What can hang from each mark:
narizo: risi
ripir: lurat mosuk
kune: mosuk risi
duti: mosuk rubim
lurat: ripir
debu: mosuk
pifutel: mosuk
mosuk: debu fogi kune pifutel ripir
rubim: duti
risi: kune narizo

Known rows, with every way that one mark hangs from another:
duti[mosuk[debu fogi pifutel]]: [ 0.14 -5.82  2.18 -0.72  4.12 -1.96 -2.79 -1.52  1.60 -2.01 -0.37 -2.11
 -4.65 -4.74  1.91 -0.06  0.38  3.41 -2.55  1.81  1.57 -3.16 -4.19 -4.81
  0.85]
rubim[duti[mosuk[fogi kune ripir]]]: [-0.45 -1.74  3.93  2.96  3.98 -0.43 -1.80 -2.73 -4.73 -0.31  0.78  1.24
 -2.10  0.77  1.84 -0.49  0.86  2.66 -5.71  1.23  1.26 -0.57 -2.61 -3.99
  3.42]
duti[rubim]: [ 1.35  1.34  2.71  0.67 -1.54 -3.09  0.45 -2.20 -3.34  0.33 -0.43  1.30
 -1.28  0.02 -0.19  0.25  0.86  0.50  0.17 -0.65 -0.70  0.54 -2.30 -1.21
  0.01]
mosuk[fogi ripir[lurat]]: [ 2.08 -1.23 -3.08  3.24  2.37 -0.91  0.55 -1.89 -2.69 -0.10  0.09 -0.16
  0.27 -3.67  3.43 -1.86 -1.27  2.36 -1.64  1.33  4.40  1.01 -2.61 -5.34
  1.35]
rubim[duti[mosuk]]: [ 0.01  0.11  4.46  1.63  0.07 -2.94 -0.80 -1.60 -2.82 -0.47  1.02  0.22
 -1.51  1.35  0.63  0.53  0.86  1.37 -2.04 -0.03  0.83 -1.70 -2.34 -1.46
  1.20]
duti[mosuk[fogi kune ripir[lurat]] rubim]: [ 1.32 -0.11  0.85  4.27  3.70 -2.04  0.38 -2.82 -4.84  1.50  1.03  1.27
 -3.63 -0.76  1.13  0.91  1.82  3.65 -3.62  1.58  1.94  0.46 -5.51 -4.07
  3.48]
ripir[mosuk]: [ 2.47 -0.55  0.19  0.35 -1.40 -1.41  0.57 -2.19 -1.59 -0.52 -0.70  0.58
  1.44 -1.30  0.35  0.15  1.25  1.83 -0.07 -0.49  0.53 -1.75 -2.64 -1.20
 -1.86]
duti[mosuk[debu fogi kune ripir]]: [-0.21 -4.58  2.41  0.33  3.99 -0.26 -2.47 -2.83 -1.88 -1.15  0.09 -1.29
 -3.70 -2.29  1.85 -0.35  0.29  3.26 -5.00  1.30  1.77 -1.31 -3.26 -4.76
  1.56]
narizo[risi]: [ 0.43 -1.14  2.34  0.46 -1.34 -2.33 -1.46 -1.43 -1.83 -0.42 -1.05 -0.69
  0.64 -0.92  0.75 -0.66 -0.77  1.68  0.18 -0.02  1.16 -0.41 -1.69 -2.47
 -1.07]
ripir[lurat mosuk[debu fogi kune pifutel]]: [ 0.72 -6.03 -2.82  2.02  5.22 -0.25 -2.47 -2.14  1.82 -1.01 -0.49 -1.30
 -3.09 -4.37  0.91  0.66  3.69  5.90 -2.38  1.99 -0.16 -4.34 -8.42 -4.75
  1.12]
kune[mosuk[pifutel ripir] risi[narizo]]: [ 0.54 -1.78  0.86  0.36  0.18 -4.24 -0.92 -0.54 -0.38 -0.61 -0.08 -2.44
 -3.51  0.19  0.59 -1.36 -0.68  4.27 -2.42  1.11  3.68 -1.28 -1.97 -1.29
 -1.20]
risi[kune[mosuk[debu ripir]] narizo]: [ 1.61 -3.50  1.58 -0.77 -0.91 -2.79 -0.87 -1.06  1.17 -0.91  1.76 -4.51
 -2.42  0.04  1.85  0.40 -2.30  4.96 -1.83  0.97  5.00 -0.04 -2.93 -1.43
 -0.87]
rubim[duti[mosuk[fogi pifutel ripir]]]: [ 0.40 -3.71  2.47  2.05  4.81 -1.52 -2.48 -2.15 -2.69 -0.87  0.47  0.40
 -2.91 -1.94  3.01 -1.08  0.02  2.88 -4.71  1.65  1.48 -1.76 -3.49 -4.76
  1.67]
duti[mosuk rubim]: [ 1.38  1.37  4.26  0.79 -1.01 -4.09  0.71 -2.16 -3.43  0.62  0.54  0.88
 -2.78  0.45 -0.42  1.59  1.27  1.09 -0.68 -0.26  0.16 -0.45 -2.88 -0.87
  0.46]
lurat[ripir[mosuk[debu fogi]]]: [ 3.26 -2.92  0.58 -0.28  0.18  0.22 -0.48 -1.79  0.05 -2.81  0.15  0.36
 -1.20 -4.55  0.42  0.24  0.91  2.45 -1.57  1.22  1.57 -2.35 -3.68 -4.29
  0.17]
narizo[risi[kune[mosuk]]]: [ 0.87 -1.68  3.35 -0.15 -0.92 -3.24 -0.33 -0.86 -1.05 -0.27  0.58 -2.35
  0.22  0.84  0.62  1.00 -1.92  3.97 -0.31  0.79  5.05 -1.48 -1.87 -1.82
  0.33]
kune[mosuk[debu pifutel ripir]]: [ 0.14 -5.72  0.57 -1.78  2.44 -2.65 -2.21 -1.63 -0.51 -1.46 -0.24 -3.40
 -4.21 -1.60  2.49 -0.27 -1.42  3.30 -2.97  1.09  1.96 -3.79 -3.64 -2.92
 -1.74]
pifutel[mosuk[fogi kune[risi]]]: [ 1.02 -0.07  2.24  0.40  2.38 -0.88  0.79 -0.20 -2.92 -1.68 -1.17  1.12
 -0.12 -0.43 -0.82 -0.83  1.64  3.61 -4.43  0.13  2.12 -1.52 -0.85 -2.02
  2.73]
debu[mosuk[fogi kune pifutel]]: [ 0.45 -2.56  1.35  0.13  3.75  0.32 -0.97 -0.85 -1.07 -1.79 -1.44  0.13
 -0.46 -1.99  0.38  0.30  2.18  4.77 -3.74  1.22 -0.34 -2.93 -3.21 -2.05
  1.97]
kune[mosuk[debu fogi pifutel ripir] risi[narizo]]: [ 0.79 -5.33  0.90 -0.55  3.21 -3.10 -2.33 -0.58  1.49 -1.48 -0.46 -3.20
 -5.15 -3.20  2.11 -2.07 -0.98  5.23 -3.89  2.46  3.92 -1.69 -2.77 -4.45
  0.42]
mosuk[fogi ripir]: [ 1.85 -1.75  0.06  0.92  1.55 -0.18 -0.28 -2.17 -2.94 -0.81 -0.66  0.39
  0.39 -3.17  3.09 -2.40 -1.92  1.17 -2.55  0.79  3.01  1.19 -0.21 -4.65
  0.39]
ripir[lurat mosuk[kune]]: [ 1.05 -0.28 -2.05  3.34  0.43 -1.09  0.43 -2.17 -1.76  0.23  0.12  0.03
  0.28 -0.02 -0.46  1.37  3.28  3.86 -0.49  0.13  0.46 -2.44 -5.95 -1.51
  0.11]
lurat[ripir]: [ 1.04  1.12  1.57  0.64 -2.72 -1.36  0.47 -1.18 -2.04 -2.48  0.81  0.17
 -0.76 -0.84 -0.66  0.16 -0.30  0.35 -0.31 -0.11  2.31 -0.52 -1.01 -1.91
 -0.38]

Rows:
[ 0.27  0.30  4.95  1.61  2.27 -1.88 -0.28 -2.48 -3.58  0.63 -0.04  1.92
 -3.50 -0.01 -0.61  1.43  2.51  2.53 -2.99  1.20  0.02 -0.13 -3.28 -2.81
  3.56]	duti[mosuk[fogi kune] rubim]
[ 3.08 -2.79 -3.64  2.15  4.00 -0.93  0.76 -0.81 -1.76 -0.94 -0.46 -0.64
  0.33 -4.44  3.21 -0.88 -0.19  4.97 -2.78  1.82  2.85 -2.01 -4.43 -3.65
  0.89]	debu[mosuk[fogi pifutel ripir[lurat]]]
[ 1.51 -3.00  1.42  0.06  2.19 -0.93 -1.01 -0.32 -0.58 -1.67 -0.82 -1.42
 -2.44 -1.38  0.32 -1.54  0.98  5.63 -5.58  0.74  1.91  0.07 -2.48 -2.36
  1.07]	pifutel[mosuk[debu fogi kune[risi[narizo]] ripir]]
[ 0.08 -5.75  0.71 -0.96  3.66 -0.93 -2.95 -1.53  1.62 -2.28 -1.19 -1.78
 -3.26 -5.09  2.10 -1.46 -0.04  2.84 -1.86  1.49  0.65 -2.26 -3.57 -5.18
  0.24]	mosuk[debu fogi pifutel]
[-0.76 -2.04  3.69  1.45  1.96 -3.23 -2.29 -1.53 -1.45 -1.04  0.71 -0.31
 -3.10  0.41  0.64  0.65  1.50  2.45 -2.34  0.37 -0.13 -3.23 -4.16 -1.84
  0.64]	rubim[duti[mosuk[pifutel]]]
[-1.97 -5.73  3.52  1.14  4.55 -1.77 -4.88 -2.91 -1.75 -1.36  1.02 -1.88
 -5.76  0.67  1.24  0.35  2.09  3.89 -5.34  0.53 -1.80 -3.81 -6.22 -2.80
  0.14]	rubim[duti[mosuk[debu kune pifutel ripir]]]
[-2.39 -2.26  4.54  2.05  3.09 -2.24 -3.09 -2.05 -1.94 -0.91  0.70 -0.30
 -4.00  2.09 -0.44  1.31  3.10  3.39 -3.67  0.49 -1.52 -3.50 -5.03 -1.48
  1.63]	rubim[duti[mosuk[kune pifutel]]]
[ 1.36 -0.46  1.25  2.11  0.52 -0.94 -0.48 -1.66  0.10 -0.47 -0.95  0.98
 -0.37 -0.99 -1.20 -0.99  3.34  4.67 -2.34  0.79  1.35  0.02 -2.75 -2.30
  1.37]	ripir[mosuk[fogi kune[risi[narizo]]]]
[ 0.60  1.23  2.65  0.21 -2.17 -4.54  0.80  0.02 -0.46 -0.32  0.01 -1.86
 -1.83  1.41 -0.72 -0.46 -0.15  3.07 -0.97  0.50  4.19 -0.52 -0.36 -0.21
  0.50]	kune[mosuk risi[narizo]]
[ 2.66 -2.46 -0.25  0.67  0.99 -0.02 -0.40 -1.43 -0.03 -2.58 -0.11  1.38
 -1.15 -4.37  0.07  0.20  1.42  3.00 -1.54  1.63  1.43 -2.84 -3.90 -3.87
 -0.06]	lurat[ripir[mosuk[fogi pifutel]]]
[ 1.16 -2.84  0.89  3.14  4.56 -2.18 -1.00 -3.01 -3.22  0.78  1.03 -0.38
 -5.46 -1.87  1.52  1.00  1.88  4.12 -4.01  1.80  1.02 -0.65 -6.89 -4.81
  3.16]	duti[mosuk[debu fogi kune ripir[lurat]] rubim]
[-0.16 -0.59 -2.16  3.52  1.23 -0.99 -0.41 -2.37 -3.51  0.07  0.58 -1.00
 -0.78  0.22  1.28 -0.38  0.50  2.86 -2.01  0.10  1.94 -0.19 -4.04 -2.74
  0.30]	mosuk[kune ripir[lurat]]
[ 1.70 -5.14 -1.47  2.45  4.47 -2.42 -1.00 -0.88 -0.52 -0.04  1.01 -2.80
 -1.42 -2.84  3.44 -0.13 -2.51  6.60 -2.05  3.19  7.01 -1.79 -5.43 -5.71
  1.75]	narizo[risi[kune[mosuk[fogi pifutel ripir[lurat]]]]]
[ 1.96  0.47  4.06  1.03  1.20 -2.82  0.62 -2.11 -3.22  0.44 -0.11  1.78
 -2.58 -1.79  0.61  0.81  0.95  1.54 -1.60  1.08  1.22  0.27 -2.35 -3.07
  2.61]	duti[mosuk[fogi] rubim]
[-0.39 -4.88  1.64 -2.04  1.71 -3.28 -2.10 -0.99  0.87 -1.61 -0.51 -3.31
 -4.34 -1.46  1.15  0.65 -0.26  3.35 -1.77  1.18  1.45 -4.63 -3.81 -2.20
 -0.79]	kune[mosuk[debu pifutel]]
[ 2.02 -3.51 -2.35  2.90  3.08 -2.60  0.00 -0.33  1.66 -0.10  1.71 -3.33
 -2.51 -2.19  2.83  0.16 -1.72  7.16 -1.95  3.39  7.25 -0.01 -4.91 -3.91
  2.03]	risi[kune[mosuk[fogi pifutel ripir[lurat]]] narizo]
[ 1.11 -0.14  2.53  0.24 -2.34 -3.47  0.77 -0.18  1.08 -0.40  1.41 -3.02
 -0.74  1.49  0.21  1.27 -1.15  4.38 -0.35  1.00  5.22  0.24 -1.65 -0.05
  0.68]	risi[kune[mosuk] narizo]
[ 3.94 -0.55 -2.85  2.48  2.15 -0.63  2.22 -0.88 -3.47 -0.46 -0.16 -0.02
  2.02 -3.60  3.38 -0.89 -0.76  3.80 -2.51  1.25  3.88 -0.52 -2.76 -3.30
  1.65]	debu[mosuk[fogi ripir[lurat]]]
[ 1.63 -1.93  1.83  1.10 -0.11 -0.52 -1.34 -1.22  1.45 -2.77  0.44 -0.16
 -3.01 -2.14 -2.29 -0.07  3.37  4.87 -2.79  1.35  1.36 -1.23 -4.25 -3.02
  1.33]	lurat[ripir[mosuk[debu fogi kune[risi[narizo]]]]]
[ 1.11 -6.12 -2.55  0.74  5.36 -2.27 -1.42 -1.24 -0.07 -0.90  0.04 -3.25
 -4.38 -4.18  3.99 -0.56 -1.45  4.88 -3.18  3.10  4.27 -3.34 -5.42 -5.78
  1.38]	kune[mosuk[debu fogi pifutel ripir[lurat]]]
[ 0.74 -5.39  0.84  0.08  3.08  0.97 -2.83 -2.07  1.03 -3.19 -0.06 -0.16
 -3.57 -3.71 -0.76  0.90  3.08  4.41 -3.27  1.85 -0.69 -4.18 -6.26 -4.34
  0.52]	lurat[ripir[mosuk[debu fogi kune pifutel]]]
[ 1.20 -5.15 -2.08  1.29  1.81 -3.79 -1.56 -0.36  2.97 -0.78  2.29 -5.80
 -4.41 -1.45  2.23  0.97 -1.21  7.11 -1.23  2.07  5.31 -1.84 -7.03 -2.45
 -0.52]	risi[kune[mosuk[debu pifutel ripir[lurat]]] narizo]
[ 0.78 -2.89  0.22  3.02  2.42 -3.21 -1.55 -2.27 -2.46 -0.35  1.96 -2.05
 -3.41 -0.63  2.64  0.19  0.30  3.01 -2.76  0.48  1.90 -2.25 -6.08 -3.44
  0.76]	rubim[duti[mosuk[debu ripir[lurat]]]]
[ 2.33 -1.82  1.24  0.86  0.59 -1.60  0.59 -0.75 -0.24 -0.26  1.22 -2.12
 -0.61 -0.70  2.49 -0.37 -2.63  4.83 -2.59  2.29  6.93  1.77 -0.95 -2.92
  1.63]	risi[kune[mosuk[fogi ripir]] narizo]
[-1.50 -4.68  0.70  0.68  1.86 -2.34 -4.24 -1.88  1.30 -1.89 -0.03 -3.14
 -5.16 -0.75 -0.25 -1.95  1.77  4.91 -3.27  0.09 -0.48 -1.12 -4.60 -2.37
 -1.66]	mosuk[debu kune[risi[narizo]] pifutel ripir]
[ 1.10 -5.44 -2.40  1.13  5.46 -3.31 -1.24 -1.01 -0.31 -1.35  0.09 -2.89
 -4.79 -4.02  3.02 -1.84 -0.78  5.04 -3.51  2.39  5.11 -3.58 -4.77 -6.07
  1.59]	kune[mosuk[debu fogi pifutel ripir[lurat]] risi]
[ 0.22 -2.39 -2.73  3.06  2.26 -1.27 -1.10 -2.13 -0.18 -0.13 -0.18 -0.74
 -1.47 -0.99 -0.47  1.39  3.95  5.02 -0.88  0.56 -0.43 -3.99 -7.57 -1.71
 -0.52]	ripir[lurat mosuk[kune pifutel]]
[-0.51 -6.26 -1.31  2.45  6.71 -1.17 -3.04 -2.31 -0.01 -1.01  0.73 -2.53
 -5.58 -3.74  2.18 -0.04  1.34  5.52 -4.45  2.33  2.18 -2.95 -7.34 -5.80
  1.74]	duti[mosuk[debu fogi kune pifutel ripir[lurat]]]
[-0.58 -5.61 -2.56  2.66  6.33 -1.30 -3.13 -2.14 -0.19 -1.83 -0.11 -2.09
 -4.68 -3.90  1.71 -2.36  1.46  4.93 -4.03  1.34  1.98 -2.41 -5.90 -6.32
  1.47]	mosuk[debu fogi kune[risi] pifutel ripir[lurat]]
